Each row comes from the steps of one path. Every step used is in the known rows, and no mark comes twice. Write the path behind each row, first mark first.
Known rows
kovi, toda, nuzupob: [  6 -35 -15  32  17  31   1   2 -25  20 -46 -19   1 -46   8   4 -12 -21
  -9 -24   6  41  15  -2   6  37  43  -4  17 -11 -21   3  44 -36 -42  -6
  14   5 -11 -24 -64   1 -47  12  37 -41  -6  23 -18   8  15  12  42]
kiku, ralop: [ 10  -7 -11 -10  -1 -18   3 -17  34   5 -13  12  14 -21  -2  10 -32   5
  -4   0  -6   1  -3  -2   9  13  34 -15   7 -18 -28  -7   8 -22  -6   7
   3   7   1  18  -3   2  10 -10   7  24  -2   1  12   4   6  19  -9]
kiku, ralop, zadora, gozik: [ -9  32   7  -7   8 -17   4 -11  13  15  -5   6  21 -17 -16 -16  -5  35
  -2  20  -8  -9  -2 -17 -17 -13  30   5 -28  -5 -14  -5 -13  18  19  37
  -9 -38  -3  20  26   9  32 -16 -30  29  10  15  28  12  -2   5 -20]
kovi, toda, nuzupob, ralop: [ -8 -24 -15  32   3  40  17  -8 -27  19 -39 -10  26 -39  20   6 -14 -25
   3 -43  -9  26  -3   2   8  44  28   8  12 -19 -12  -6  24 -43 -51   4
   0   4   0 -25 -47  -2 -44  11  41 -18 -11  20   8  13  11  -2  26]
zadora, ralop, kiku: [ -5   8 -15  15  11   4  18   3   6  11  11   8  -4  10  -1   5 -14  15
  -7 -21  18  15  16  16  15   6  -6  -4 -30  38  -4  13  10  -9  -5   9
   0  -5  25   8  20  -2  -2   2  35   0  -8 -22 -16 -16 -10  27  16]
kiku, gozik, zadora, ralop, kanu: [ 11  19  13 -20   1   1  18 -14  -7  -8  21 -10 -14  18   2  -1  25  15
 -25   5 -15 -33 -16  16 -24 -18  15 -20 -18  -7  -2  -6 -51  43  21  26
  -4 -25 -11  14  13  10  36  -7 -33 -10   6  12   2  -4  -2  -1 -10]
zadora, gozik: [ -2 -10  11  -4  20  -5  -3   8  -4  17 -29  -9  21  -7  12  -9  -6   9
 -14   2  21   5   7 -12  -5 -16  24  26 -17  -2 -13  11  20  -9  -5  25
  26   7 -40   8 -18 -13  -6 -33   6 -19  10   1  12   8  14  -1   0]
gozik, kiku, ralop, tebos: [ 12 -11   2   8 -25 -13 -29   4  10  -7  18  32 -36 -13 -12 -12 -14  -1
   1  -8  -7 -21 -24 -18  10  -1 -17  -4  20   4 -15   0  13   3 -17 -19
 -17  35  55   3 -24  -9  39  20  -1  27  -3 -21   5   9 -19  -4  13]
kanu, ralop, kiku: [ -1  13 -22  11   4 -10   5   4  13  -4   3  16   4  23  13  -9 -18  -8
   4 -16   1  25  22  13  21  14 -13  -3 -16  27   0  18   6 -44  -7 -20
   4  -2  15  -9  12   1 -22  17  20   6  -1 -13 -12   1   9  -4  -3]
toda, kovi: [  8 -12  -5 -20  19  26  18   6 -13  15 -33 -36  -3  -9  11  16 -15  -6
 -22 -38   9  -5  45  -9  27  -7  31   0  38 -12 -17   0  36 -36   4 -22
  48  -2 -53  17 -41 -14 -23  -5  52 -11  14   8 -38  -2   9  24 -11]
gozik, kiku, ralop: [  0 -12  -6  -7  -5 -22 -21  -2  23 -15  16  23  -8  -8 -22  -2  -9  -5
   3   2  11  14  -9  -6   6   1 -14 -16  19   0  -5   6  24  -5  -1 -12
  -9  25  27  15  -8  -6  25   1  18  12  -7 -25   9  -7   6   1   9]
toda, nuzupob, ralop, zadora, gozik, kiku: [-58  20  21   4  -9  11  22  16 -30  10 -23  13   1   0 -11 -30  18  27
   5   0  -3  11   2 -10 -12 -14  -9  38  -3  19  26   0  -3 -10 -19  17
   7 -21   4  16  -8  -3   2  13   7  -6  17  13  24  -2 -12 -38   3]
kiku, gozik: [ 35 -32  14 -28   0 -11   2  16  20  13 -20  -3   1   3   0  13   2 -11
  -8  18  13  -4  -3  -2   3 -13  30  -1   4 -19 -18  -4  10   2   5   4
  38  27 -37  -4  -3 -10 -12 -31   0  -5   9  16   1   9   6   9   0]
kovi, toda: [ 28 -32 -22  25  25  35 -16   2  -9  12 -23 -15  17 -31  22   4 -21 -29
  -5 -37   8  12   9   3   5  24  31 -19   6 -13 -31  -1  40 -12 -18 -10
  -7   9 -20 -30 -37  -6 -36 -13  36 -30 -15   7 -21  14  33  16  18]
toda, kiku, gozik: [ 19 -38  11 -15 -22 -11  -2  13  13   1  -9 -14 -20   7  -8  39  15 -19
  12  39  13   6   9 -10   7   4  -3  -6  27 -24  12 -12  11  10  -1 -25
  25  51 -13  -5   6 -22 -35 -17  -6  -2 -10   3 -13 -19 -24  23  -5]
zadora, gozik, kiku: [-11 -13  18  -8  16  -6 -27  20 -17  -5  -4  10  -6   8  -5 -20  12   3
  -8   2  29   8  -5  -8  -7 -34  -8  23  -7  16   5  26  37   5   5   6
  12  23 -17   8 -26 -17   8 -17  19 -28  10 -24  12  -3  13 -17  15]
kanu, ralop: [  5  15 -18  -6  13  -7  13 -10  13   4 -21   3  16  12  26  -7 -36   2
 -10  -3 -15  11  10  11  15  17  26 -12 -14  -4 -13  24  -1 -60 -23 -12
  19   3  -9  11  -4   2 -14 -12  19   0  -6  -1  -4  -1  35   5 -10]
nuzupob, toda, kiku, gozik: [  3 -48   8  -1  -5  30  -2  13  -6   4 -17  -4   6  -3   6  44  21 -36
  15   8  34  11 -12 -13  21  18  -4  11  40 -34  27 -12  24  25 -16 -14
  14  26  -9 -23  -3  -7 -44 -20   0 -19  -6  -3   6  -4  -5  33  19]
toda, kanu, ralop: [  6   7   0   1   4 -15  29 -16  19 -10  -6 -24  24  24  37   9 -55   1
  -3 -29 -31   2  14  16   8  23   0  22  22  -9   2  -9 -20 -68  -6  -3
  18   1  -3   6 -33   6  -1 -25   7 -11  -1  -3 -12  -3  10 -12 -26]
kiku, gozik, zadora, ralop: [ 13   8   1 -31  12   3   4  -2  -5   9  -1 -16   3   5 -14  -5  18  10
 -23  34   3 -25 -20  11 -27 -15   6 -29 -25 -14   2   4 -24  38  20  12
  15  -5 -26  17  37   8  23 -10  -8  -1  -2  -1   9 -14   4   2   0]
kovi, toda, kiku, gozik, zadora: [ 23 -40 -11   8   4  34 -38   1 -25  -6   3 -35  -5 -22  -8  27  31 -41
  13  27  10  -1 -12  -8 -17  12 -15 -27  28 -35   6 -10  16  51   5 -30
 -20  24 -18 -40  -2  -9 -40  10 -10 -23 -25   8 -19  -8  -8  11  14]
ralop, kiku: [  4 -22  -1   4   3   2  -1  22  13   5   1   8 -12   1   1  -6  -6  -7
  15 -22  26  21  30  14  19   3 -15  -2  16  31  -5 -12  29 -11  -1 -13
   3  11  -3 -12  -2  -9 -26  -5  24  -5   4  -8 -28  -2  -7  13  12]
kiku, gozik, zadora: [ 25 -18  11 -38   4  -2 -11  16  -2   3 -13 -18 -10  -3 -16 -12  22  -4
  -7  25   6 -20  -7   7 -24 -21   2 -22  12 -23  -3 -15 -13  33  16  -3
  22   7 -52  -1  15   1   3 -17 -15  -6  12  12  -5  -3   5  -5  -3]

Which path is each row?
[-29  -5  14  15 -27  10  52 -14  -4   1 -14   2   4  -6  32   3 -17   7
   2 -44 -29  17  17  18  19  25  28  26  23   1   0 -27 -21 -62 -46  29
  11 -16   6   8 -54  -1 -10   6   5  -4  21  32   7   7  -7 -10   1] : toda, nuzupob, ralop, kanu
[ 13   4  -6 -13  -8 -19   0   5  15  -1  10  23   2  29  -1   9   7 -15
   5  12   3   8   7  13   9  -7  -7   6 -27  22   6  20  -3 -17   8 -19
  14  11   5 -17  30  -4 -17  16   0  15  -3  -2   8   3   4  -3  -3] : kanu, ralop, kiku, gozik
[ 23  13  10 -14  -1  14  -4   2 -13  11   2 -10 -28  -3  -7 -13  22  11
 -24  26 -14 -51 -31  -2 -22 -21  -1 -18 -31 -15  -3   2 -32  45   6   5
   5   3   2   3  26   0  38   5 -18  10   0   4   1   2 -13  -6   1] : kiku, gozik, zadora, ralop, tebos
[-17  23  16  -2  21   7   4  18  -6  25 -26 -11  10  -5   3 -31   0  32
  -5   9   6  -1  18  -8 -15 -29  24  14 -21   8  -1  -3   4  19  16  21
   4 -39 -35   9  17  -4   1 -30 -18  -6  15  17  -7   8  12  -5 -14] : ralop, zadora, gozik
[ -6  13   0  -5  -5 -14 -12   6  14 -11  14  25 -10 -13 -28 -16   3  15
  10  12  -3   1  -6  -5  -6  -8 -12 -21  13  13   2  -7   6  21  13  -6
 -27 -15  28  21  16   4  29   0  -8  18   5 -13  -5  -3   0   0   0] : gozik, kiku, ralop, zadora
[-10   6  -9   8 -20 -13   9  -8  20  -3  -1  -3 -11 -13 -25  19  -5  15
  23  30 -10   6  15 -16   7  16  -4 -26  23 -16   8 -29  -6  13   4 -10
 -24  -7  26  15  30  -4  -6   0 -25  28 -11   3 -15 -18 -34  27 -18] : toda, kiku, ralop, zadora
[-30  51   5  -1  13 -11  -5   7 -16  -4  -2  19  12  20  -4 -34   7  18
  -7  14  -7   2   1  -4  -9 -24  -2  13 -36  24  17  33  -5   0  15  -6
  -3 -32   0  14  24   1  15   0  -9   0   6  -2   9   0  28 -23 -14] : kanu, ralop, zadora, gozik, kiku
[  7   2  -1  -6   2  -7  14   6   9  12  17  15  -9  18  -7  20   8   9
  -8   7  20   3   1   9   6  -8  -9   3 -46  28   5  19  -2  13  14  13
  13  10  18  -2  37  -3   4   3  19   9 -13 -10   4  -7 -18  22  12] : zadora, ralop, kiku, gozik
[  4  -2   3   8 -19 -23  -3 -14  17 -27  41  31 -12   4  -5   2  -9  -1
  -2 -25  -5   0  -5   6  12  -3   0  -4  25  14 -10  -9  -2  -3   1   5
 -30   2  35  15 -35  -2  39   5 -12   4  10 -15   3   4  -2  -1   4] : gozik, kiku, ralop, kanu
[ -2  -3   0  14 -34 -17  12 -24  24 -20  28   3 -14  -2   7  41 -13  -5
  15  -3 -13   4  12  -3  24  28   6  -8  36 -16   0 -32 -14 -10  -9  -3
 -24   9  38  10 -23  -7   3   4 -29  11  -3   1  -8 -14 -33  27 -10] : toda, kiku, ralop, kanu
[  8  15 -10 -15  -2  -8 -12   5   3 -11  15   9  -1  25 -12 -12  22  -8
   6  20  -1  -2  -4  14  -8 -13 -31 -12 -18  13  10  21 -27   5  18 -22
   3  -5  -8 -17  44   7  -4  30 -10  12   0   1   1  -4   1 -14  -7] : kanu, ralop, kiku, gozik, zadora
[ -1  -6  -2 -18  -9   1  -3  -2 -11  -5   7 -24 -19  13 -18  28  30   0
   0  55   5 -13 -10  -2 -12  -6 -25 -28   1 -23  30  -2 -17  42   9 -10
   4  21   0  12  36  -3  -3  -3 -12  -4 -18  -8 -12 -34 -25  15  -2] : toda, kiku, gozik, zadora, ralop
[-15   6  17   3 -10 -29 -13 -15  -3 -18  35  26  -2  10  -6  -1  12  10
  -4  -7   9  -2 -16 -13  -4 -22   2  28 -11  13  -3  10   0  14  13  31
 -17  -1  17  17 -36  -3  50   2 -26  -8  13  -9  29  12   0 -18   5] : zadora, gozik, kiku, ralop, kanu
[-23  41  20   3   5 -18  11  -2  -9 -17  16 -11  15  36  12 -19 -12  22
  -2  -6 -26  -8   5   1  -8 -13 -25  40   4  17  28   4 -23 -15  25   4
  -7 -33   7   9 -10   9  25 -10 -23 -15   4  -6  -1   2   4 -37 -25] : toda, kanu, ralop, zadora, gozik, kiku
[ -8  -3 -17  38  -2  17 -28 -19 -15   7  -2 -14  13 -31 -11  23  14  -9
  16  17   1   6  -4 -30  -9  18   5  -3 -13 -20   4  -6  18  39  10   1
 -41  -9  21 -21  10   1 -21  11 -24   4 -24  11   9   8 -12  19   1] : kovi, toda, kiku, ralop, zadora, gozik
[ -1 -19   9 -25 -21  12  -5   7   0  -8  18   8  11   9  -6 -10  28 -12
  22  -3   4 -22 -14  10 -12  -8 -46  -2   8   9  19 -24 -21  23  11   4
 -11   7  -9 -23  44   0  -8  12   4  33   9  -2  15  -2 -15 -25 -18] : nuzupob, ralop, kiku, gozik, zadora
[ -8  46 -12   1  12  -4  21   1  12  11 -21   4  14  13  18 -22 -28  20
  -1  -4 -27  -4  19  14   7   5  24 -22 -17   7  -6   7 -18 -29  -6  -9
   4 -44  -8  13  30  10  -6 -13  -5  13   5  15 -13   4  31  -1 -22] : kanu, ralop, zadora
[ 12   5   0   5 -17 -22  20 -31  33  -7  23  14   4  -9  17  16 -30   8
  -3 -31 -23  -6   2   8  15  18  40  -5  15  -8 -31 -25 -22 -19  -3  28
 -18 -16  17  12 -33   5  32  -9 -24  18  11  13   5  18  -3  11 -14] : kiku, ralop, kanu
[-13  -3  10  -6   3 -25 -28  -4  -3  -5   6  22   5  -4 -17  -7   9   8
  -6  18  21   6 -22 -21  -9 -23  -8  21 -15   2   0  23  20  12   9  17
  -5  22  10  19 -12  -5  30  -4   1   3   4 -24  32   3   2 -10  11] : zadora, gozik, kiku, ralop
[-17  -7   1  -1   2  43  -2  -1 -21  -2  -4 -14   8   0  -3  34  36 -14
   3  28  22  -3 -27  -3   6  12 -25 -10  19 -36  33  -3  -2  54 -13  -1
  -7   2   3  -9  28  16 -14  -3  -3 -12 -11 -14   7 -20  -8  29  19] : nuzupob, toda, kiku, gozik, zadora, ralop
[ 14   8   6 -12  -7 -21   3  -7  11 -20  36 -23   1  38   6   5   0  -3
   7   4 -18 -13   2  17  -8  -1 -46  16  19   8  26 -12 -37  -7  27 -11
  -1  -9  -2 -14   3  13   7  12 -21  -7   3  -2 -10  -2 -15 -31 -25] : toda, kanu, ralop, kiku, gozik, zadora
[-12  19 -14   6  22  23  -2   3  -8  -7  14 -11 -10   3  -9 -22  10  19
   1  -5   8   4  11  22 -11  -9 -32 -30 -12  24   7   1 -10  20   7   5
 -16 -26  12  10  33  16  13  12  21   2  -3 -21 -24 -24  -7   0  10] : gozik, zadora, ralop, kiku
[ 22 -20   3 -22   2   5 -16  26   3  -3  14   3 -24   3 -31 -14  38 -12
  11  21  24  -2   8   7 -19 -23 -33  -8  14  15   9 -15  -1  42  29 -12
   0   1 -24 -23  25  -1  -9  11 -10   0  11   4 -14  -3 -15  -7   4] : ralop, kiku, gozik, zadora
[-21  53   0   4  15  -5  16  -1  -3  15 -21   1  26  14  14 -32 -10  30
  -8  13 -19  -7   6   3  -9 -17  22  13 -47   7   0  25 -21 -15   8   9
   5 -48 -18  15  30   8   4 -12 -16   4   8  16  13   8  30 -14 -26] : kanu, ralop, zadora, gozik
[ 14 -12 -19  40  10  15  -2 -19  -5 -13  23 -20  21   6  31  21 -32 -32
  10 -51 -12  11  14  14  11  41 -17  16  16  14  -5  -2  11 -38  -3 -13
 -26  -2  21 -42 -37  10 -29  11  18 -24 -22  -1 -18  15   9  -8   3] : kovi, toda, kanu, ralop, kiku
[ 12  14  -9  17 -10   2   1   0  -1   9 -16  12 -14   5  33 -19 -38  -1
 -12 -19 -29 -25  -2  -4  21  11  15   1 -19  -8 -19  18 -11 -50 -34 -27
   9  12  18   0 -14  -7   0   6   4  20  -4  10  -6  21   7  -6  -6] : kanu, ralop, tebos
[ -4  -3  18   8 -11 -16 -34  -3 -10  -1  12  29 -18  -9 -13 -18   4   8
  -5   3   6 -22 -31 -36  -7 -30 -16  30 -20   6  -6  21  14  23  -2  13
  -9  30  34   7 -21 -11  47  10 -13  18   3 -18  34  17 -12 -17   8] : zadora, gozik, kiku, ralop, tebos
[ -6 -23  -7  19  -7  46 -11   0 -37   1  -6 -10   2 -29 -10   5  42 -28
  13 -12   3  12 -11   0 -17  18 -25   8   8  -1  12 -11   3  14 -15   2
 -16  -1  -3 -46 -13   6 -32  45  13 -10  -6  23  12  11 -12 -22  27] : kovi, toda, nuzupob, ralop, kiku, gozik, zadora
